In the rows, 128 means zero.
Known rows, with every step that occurs:
sozudo vafek vuroz lenarav lemu gifab sela: [131 178 109 147  69 170  74 125 140 150  67 177 100 152 124  78 119  36
  78  98 112 156 134  85 126  69 109 157 113 116 119 133 114 146 112 134]
sela dosir: [116 152 111 131 101 160  81 126 103 151 107 143 104 124 118  92 140 101
 100 125  80 141 106 112 133 130 108 149 133 140  78 124 132 143 103 132]
lemu vibo dozig: [140 156 111 123 102 166  85 134 109 145 110 142 108 128 121 119 132  90
 100 106 102 156 111 118 120  97 120 146 136 147  79  99 144 128  99 158]
bufi lemu mezi: [102 134 110 136 122 161  80 127 103 169 105 134 108 138 104  89 140 106
  96 132 127 155 112 128 141 101 130 159 111 101  92 116 124 130 111 152]
gifab sela dosir: [119 158 100 141 110 155  90 128 128 149  97 129 108 134 130  84 128  92
  93  99  96 145 116  98 135 104 104 146 127 121  88 128 131 147  94 126]
vuroz vibo dozig lisif lemu gifab: [165 159 112 160 106 175  99 104 126 117  58 160 108 150 126 109 138  47
  47 116 101 151  95  87 137  91 114 132 142 138  67  74 132 119  71 184]
vibo dozig: [139 153 117 129 100 177  95 132 105 147 115 132 107 128 145 108 122 109
  86 105  83 152 109 119 114 105 126 154 137 152  77 116 137 128 101 149]
vafek vuroz lisif lemu vibo dozig lenarav: [158 124 101 121  76 210  72 113 133 141  72 166 118 159 112 121 151  52
 109 118 132 133 124  96 120  82 107 172 166 140 110 116  93  97  80 149]
gifab sela: [125 158  98 146 116 157 101 130 135 153 109 137 108 145 146  93 115  99
  84  91 111 146 117 101 125  95 124 157 113 118 105 127 136 146  92 130]
rumiz sela vafek vuroz lenarav dozig vibo: [ 99 148 116 148  50 209 103 130 143 131  61 149 118 137 112  81 108  63
 103 125  74 148 146  56 123  98  77 168 127 159  94 115 120 129 103 162]
vuroz vibo: [128 166 101 157 108 164  95 140 113 150 107 156  98 132 130  93 134  82
  91 112  95 142  99  87 124 116  96 165 111 136  93 114 129 130 101 145]
lenarav dozig vafek: [109 124 147 136 120 187 105 134 111 137 113 141 100 138 143 120 111 112
  65 120  67 158 124 114  96 112 120 148 124 160  93 119 143 133  83 157]
lisif lemu vibo dozig lenarav vuroz: [130 150  97 135 116 194  76 123 109 117  78 163 102 145 123 130 142  54
 104 120 111 168 117  82 108  81 105 127 153 165  94 105 121 111  82 165]
bufi lemu gifab sela vafek vuroz vibo dozig lisif: [137 169 122 152  91 167 101 110 166 126  44 138 106 135  98  93 109  41
  57  96 128 166 147  93 148  44 101 156 142  96 102  83 113 122  74 174]
vibo dozig lenarav: [128 144 128 141  92 190  84 126 107 148 111 128  96 132 140 110 131 101
  90 100  76 147 115  83 100  98 129 154 152 162  87 116 127 122  87 139]
vuroz lisif lemu vibo dozig: [175 125  93 122  98 185  85 121 120 137  71 148 125 143 126 128 151  66
 101 134 128 139 106 123 130  99 118 157 136 136  72 112 120 115  92 167]
vibo dozig vafek vuroz lisif lemu mezi: [149 104 141 121  86 204 101 105 127 155  80 157 115 157 123 105 149  78
  71 132 122 146 134 130 103  83 120 176 146 136 100 127 101  89  87 156]
bufi lemu gifab sela dosir: [103 152  90 143 121 155  65 109 139 143  71 120 108 132 100  83 133  57
  87 112 122 157 110 113 164  85 115 133 128  92  79 108 125 149  91 139]
sozudo vafek vuroz lisif lemu bufi: [156 125 126 107  66 182  71 108 121 168  97 204 133 146 129  84 149  73
  92 144 138 116 140 157 129 101 121 180 115 112  90 140  90 118 115 148]
vafek sozudo: [125 173 105 133 101 166  70 121 127 148 129 161  92 148 135 104 113 100
 112 103 107 158 116 115 123 116 104 164 117 127  83 125 146 137 103 124]
dozig lenarav lemu: [114 143 125 150  96 183  84 133 100 150  97 151  82 143 141 112 117  97
 101 122  80 143 116  67 106 106 118 155 128 163 119 138 123 139  89 132]
dozig lenarav: [112 143 119 150 100 175  80 122 109 155 114 144  92 140 130 103 136 101
  97 113  89 138 113  78 106 114 128 157 137 146 106 122 126 135  84 127]
lemu vibo dozig lisif: [167 150 129 130  97 161  96 129 115 136 101 149 112 140 112 124 122 103
  69 110  91 154 119 117 128 102 139 142 145 147  92  89 149 130  76 167]
sozudo vafek vuroz vibo dozig lisif lemu: [168 156 128 132  78 170  92 107 122 138  71 189 124 145 133  97 147  85
  60 113  91 140 122 107 116  93  91 163 146 127  87 109  85 113  86 172]
lenarav lemu vibo dozig: [143 155 118 123  97 173  89 144 101 141  90 148  98 130 133 130 114  88
 106 115  92 161 114 109 121  89 108 143 127 164  91 116 143 132 105 165]
rumiz sela zutag: [138 150 131 156 103 182 102 131 127 160  99 136 107 131 110  95 130  79
  98 134  82 104  97  97 126 128 114 150 135 151  68 125 138 138 111 146]
sozudo vafek vuroz: [123 156 124 117  83 159  74 120 112 171 124 181 110 135 125  85 136 107
  96 112  97 137 128 138 110 115 112 171 128 125 108 137 103 138 109 133]
rumiz sela: [136 148 110 153  99 168  93 129 118 163  94 141 112 134 129  91 110  95
  84 130  90 132 106 110 131 128 129 171 125 156  87 120 134 132 102 143]
sozudo vafek: [129 148 126 129  97 147  77 122 101 168 120 158 105 124 135  95 145 113
  92 122  85 139 116 130 108 126 125 158 115 131  80 132 120 150 105 140]
vuroz vibo dozig lenarav lemu: [137 158 126 158  87 199  94 147 100 138  79 142  80 129 147 112 118  75
  92 105  67 153 109  46 102  84  88 156 134 179  99 122 118 115  94 154]
vuroz lisif: [159 131 105 139  98 181  92 139 112 157 108 144 107 140 126 101 126  96
  86 131 103 129 109 127 131 127 136 178 120 139 102 134 129 129  98 134]
gifab sela rumiz: [119 162 106 149 109 162  93 129 139 147  86 133  89 127 136  88 130  88
 100  88 108 147 120  98 125  91 114 154 139 124 132 118 140 151  84 144]
lisif lemu: [120 142  93 136 119 164  88 109 115 142  90 159 117 147 148 108 146  93
  98 133 114 137 102 107 122 116 114 152 123 125  79 122 122 139  94 145]
bufi lemu gifab sela mezi: [ 90 159 111 144 114 151  77 115 144 154  71 119 109 122  94  88 126  51
  79 122 122 154 113 118 141  78 131 147 110  82  82 104 126 153  94 147]
lemu vibo dozig lenarav vuroz vafek: [145 148 145 145 101 202  72 159 108 132  90 149  92 131 114 108 120  45
  90 122  97 177 123  78  90  90 116 143 156 166  93 110 127 112  83 162]

Rows:
[148 168 123 117  54 177  66 143 111 147  76 179 111 132 116 108 135  66
 104 115  92 159 133  98 110  81  97 163 131 146 100 126 108 126 123 154]	sozudo vafek vuroz lenarav lemu vibo dozig
[130 145 134 141  87 198  90 137  96 143  91 135  86 134 151 120 112  99
  95 110  66 154 118  73  98  90 118 149 144 180 100 131 125 125  91 144]	vibo dozig lenarav lemu
[111 144 138 142 104 198 108 143 126 135 108 174 101 146 129 103 109  82
  68 105  78 156 128  96 102  95  79 170 129 155 119 116 119 111  88 158]	lenarav dozig vafek vuroz vibo
[162 158 116 158 118 188 118 135 100 121  68 172 107 155 117 101 127  66
  49 123 106 171 113  95 132  83 104 133 129 153  91  94 129  96  89 195]	lenarav vuroz vibo dozig lisif lemu mezi
[140 159 135 153 115 191 106 150 111 123  95 152  85 123 135 114 118  74
  57 116  67 176 121  91  90  90  97 149 131 182  99 116 132 105  88 161]	lenarav vuroz vibo dozig vafek
[121 147 121 139 105 177 118  93 159 113  55 168 119 167 123 104 101  48
  59 106 127 158 151 107 140  65 107 134 139 112 103  95 133 139  67 179]	lenarav dozig lisif lemu gifab sela vafek vuroz
[141 175 127 145 108 189  68 155 124 134 111 172  85 147 131  90  90  63
  97 125 108 184 123 111 108 115 101 163 121 136  86 137 140 126 103 138]	lenarav vuroz vafek sozudo
[145 153  94 146  96 168  80  84 175 131  56 147  97 156 130 106 128  24
 106 118 161 154 137 105 136  78  99 157 113  93  63 117 136 139  85 142]	vuroz lisif lemu gifab sela vafek sozudo
[104 160 121 133  76 192 102 140 124 129  88 156 113 132 118  96 112  75
  98 121  93 155 145  89 115  95  95 173 128 139  95 117 131 130 116 154]	sela vafek vuroz lenarav dozig
[168 166 124 132  62 187  91 150 124 123  65 179 109 156 106 119 103  73
  73 112  91 161 133  80 130  79 117 161 147 153 127 107 131 120  94 158]	vafek vuroz lenarav lemu vibo dozig lisif
[165 116 104 133  89 197  74 115 123 136  69 143 114 148 121 130 159  59
 104 128 121 135 112  88 116  92 120 157 153 145  84 109 109 110  76 157]	vuroz lisif lemu vibo dozig lenarav
[165 140  90 157 110 221  89 118 140 116  53 140  99 162 131 107 120  15
  64 104 127 161 122  87 125  60 128 133 149 156 104 118 121 105  72 157]	vibo dozig lenarav vuroz lisif lemu gifab sela
[127 146 143 161 108 198  78 157 106 141  98 158  86 138 127  88 114  61
  81 134  90 165 119  74  90 113 124 157 142 157 110 134 118 124  85 139]	dozig lenarav vuroz vafek
[124 153 104 149 100 194  95 153 107 129  99 142 115 144 135 100 114  87
  80 116  81 155 110  88 125 111 116 157 116 148  83 116 145 136 113 153]	vuroz lenarav dozig
[169 163 125 147 104 192 108 138 109 110  75 190 114 145 135 103 111  60
  46 127 104 160 124 105 136  77 112 133 123 159  84  94 132 102  94 191]	lenarav vuroz vibo dozig lisif lemu bufi
[146 147 100 160 121 154 100  92 150 127  65 158 114 170 132 102 126  60
  47 107 130 147 114  97 145  86 140 129 128 105  97  96 136 147  60 155]	dozig lisif lemu gifab sela
[134 163 136 137  65 189  74 126 112 159 105 167  97 127 126  88 146  78
  91  89  78 142 127  81  93  88  87 171 151 150  99 120  86 108  96 146]	sozudo vafek vuroz vibo dozig lenarav
[156 119 127 126  86 206  87  94 144 134  66 162 110 156 123 116 142  44
  61 131 117 146 124 131 110  84 125 163 158 144  95 113 108 101  74 154]	vibo dozig vafek vuroz lisif lemu gifab
[135 176 129 152  67 191  79 123 135 150  69 166  82 142 132  87 120  29
  78  72  96 159 134  61 107  46  81 150 139 148 116 120  97 116  90 154]	sozudo vafek vuroz vibo dozig lenarav lemu gifab sela
[148 163 108 138  81 179  82 153 108 130  70 148 102 131 126 125 124  67
 101 121  92 165 113  73 119  85 110 150 123 158  87 111 142 130 114 157]	vuroz lenarav lemu vibo dozig
[125 140 147 120  89 187  96 121 127 146 113 154 101 136 137 110 120 105
  72 105  80 156 135 120  88  91 117 170 153 155 108 123 119 115  84 138]	vibo dozig vafek vuroz
[160 135 140 126  91 175 101 109 114 131  88 166 128 145 147 109 124  99
  56 128 105 141 126 126 132  88 145 138 132 137  65  95 136 122  87 175]	vibo dozig lisif lemu bufi
[106 164 123 140 102 150 102 131 132 159  98 129 110 123 124  89 119  87
  84 108  94 142 119 103 113  95 120 160 109 110  89 124 133 153  96 133]	gifab sela mezi
[123 168  96 142  78 180  81 137 127 146 104 170 113 149 116  84 128  81
  93 112 106 144 119  88 124 107 115 181 131 127 116 125 120 128 113 122]	vafek vuroz lenarav
[139 175 106 134  85 190  98 141 120 145 107 164 107 135 130  91 121  78
  88  88  94 150 113 101 120  90  84 175 140 148 101 112 115 107 107 150]	vafek vuroz vibo dozig
[129 139 115 128  83 181  77 108 146 123  62 170 121 150 121 124 160  54
  88 126 116 160 129  79  95  75 101 163 150 129  91 103 108 112  87 150]	lisif lemu vibo dozig vafek vuroz lenarav
[174 157 125 146  76 174  93 150 113 120  61 153 105 143 117 129 112  79
  67 123  80 163 121  71 127  90 130 146 132 158 100 100 146 131  92 166]	vuroz lenarav lemu vibo dozig lisif
[134 157 146 150  73 202  93 149  99 144  91 158  85 125 147 102 113  66
  90 110  82 150 124  60 111  68  98 151 120 175  89 114 128 109 106 163]	vuroz vibo dozig lenarav lemu bufi
[149 145 118 127  79 176  77 119 127 123  64 201 139 166 104 111 143  67
  71 129 107 148 134 102 129  96 105 151 134 114  98 102 106 130  92 177]	sozudo vafek vuroz lenarav dozig lisif lemu vibo
[174 175 121 157 108 189 113 156 105 116  92 163  97 137 122 106  98  82
  44 108  71 168 115  96 126  98 113 144 137 176 108 103 138 107  86 174]	lenarav vuroz vibo dozig lisif
[165 169 126 142  80 185 108 138 125 136  98 170 108 148 120  96 108  91
  56  92  84 148 121  99 128  93 104 171 149 149 115 101 119 106  84 159]	vafek vuroz vibo dozig lisif
[131 166 124 146  73 210  91 146 111 141  86 166  85 141 136 102 111  69
  97  94  79 152 121  55 106  74  76 171 149 173 125 127 102 104  96 147]	vafek vuroz vibo dozig lenarav lemu
[137 164 142 137  62 196  78 136 103 154  85 175  86 129 138  98 128  76
  96 100  69 148 130  70  93  79  75 169 143 166 110 137  84 111 102 151]	sozudo vafek vuroz vibo dozig lenarav lemu
[120 148 104 134 118 193  61 142 108 128  86 141  97 130  95 126 125  71
 102 121 110 177 123  98 123  75 118 137 149 151 108 108 118 112  89 161]	bufi lemu vibo dozig lenarav vuroz
[128 143 153 132  74 201  87 138  95 149 104 152  90 129 152 110 107  91
  92 114  83 149 133  87 108  74 129 145 129 176  90 122 135 119 103 153]	vibo dozig lenarav lemu bufi
[135 162 162 130  48 199  76 138 101 161  97 192  92 125 137  87 122  66
  94 104  83 144 145  84 100  63  86 163 128 163 100 127  94 104 114 161]	sozudo vafek vuroz vibo dozig lenarav lemu bufi
[169 148 136 129  93 169 100 142 104 132  82 157 101 143 123 135 103 101
  73 120  82 160 123 105 127  93 128 139 138 164 105 106 148 132  83 172]	lenarav lemu vibo dozig lisif
[145 167 108 147 100 178  99 144 107 142 103 139 102 122 141 100 129  84
  84 100  83 152  99  92 116 100  98 160 127 153  75 106 130 118 104 157]	vuroz vibo dozig
[161 137 120 135 106 173 102 109 116 126  76 149 122 149 148 119 130 107
  59 124  90 146 111 111 123 103 134 143 145 141  75 104 127 128  75 166]	vibo dozig lisif lemu
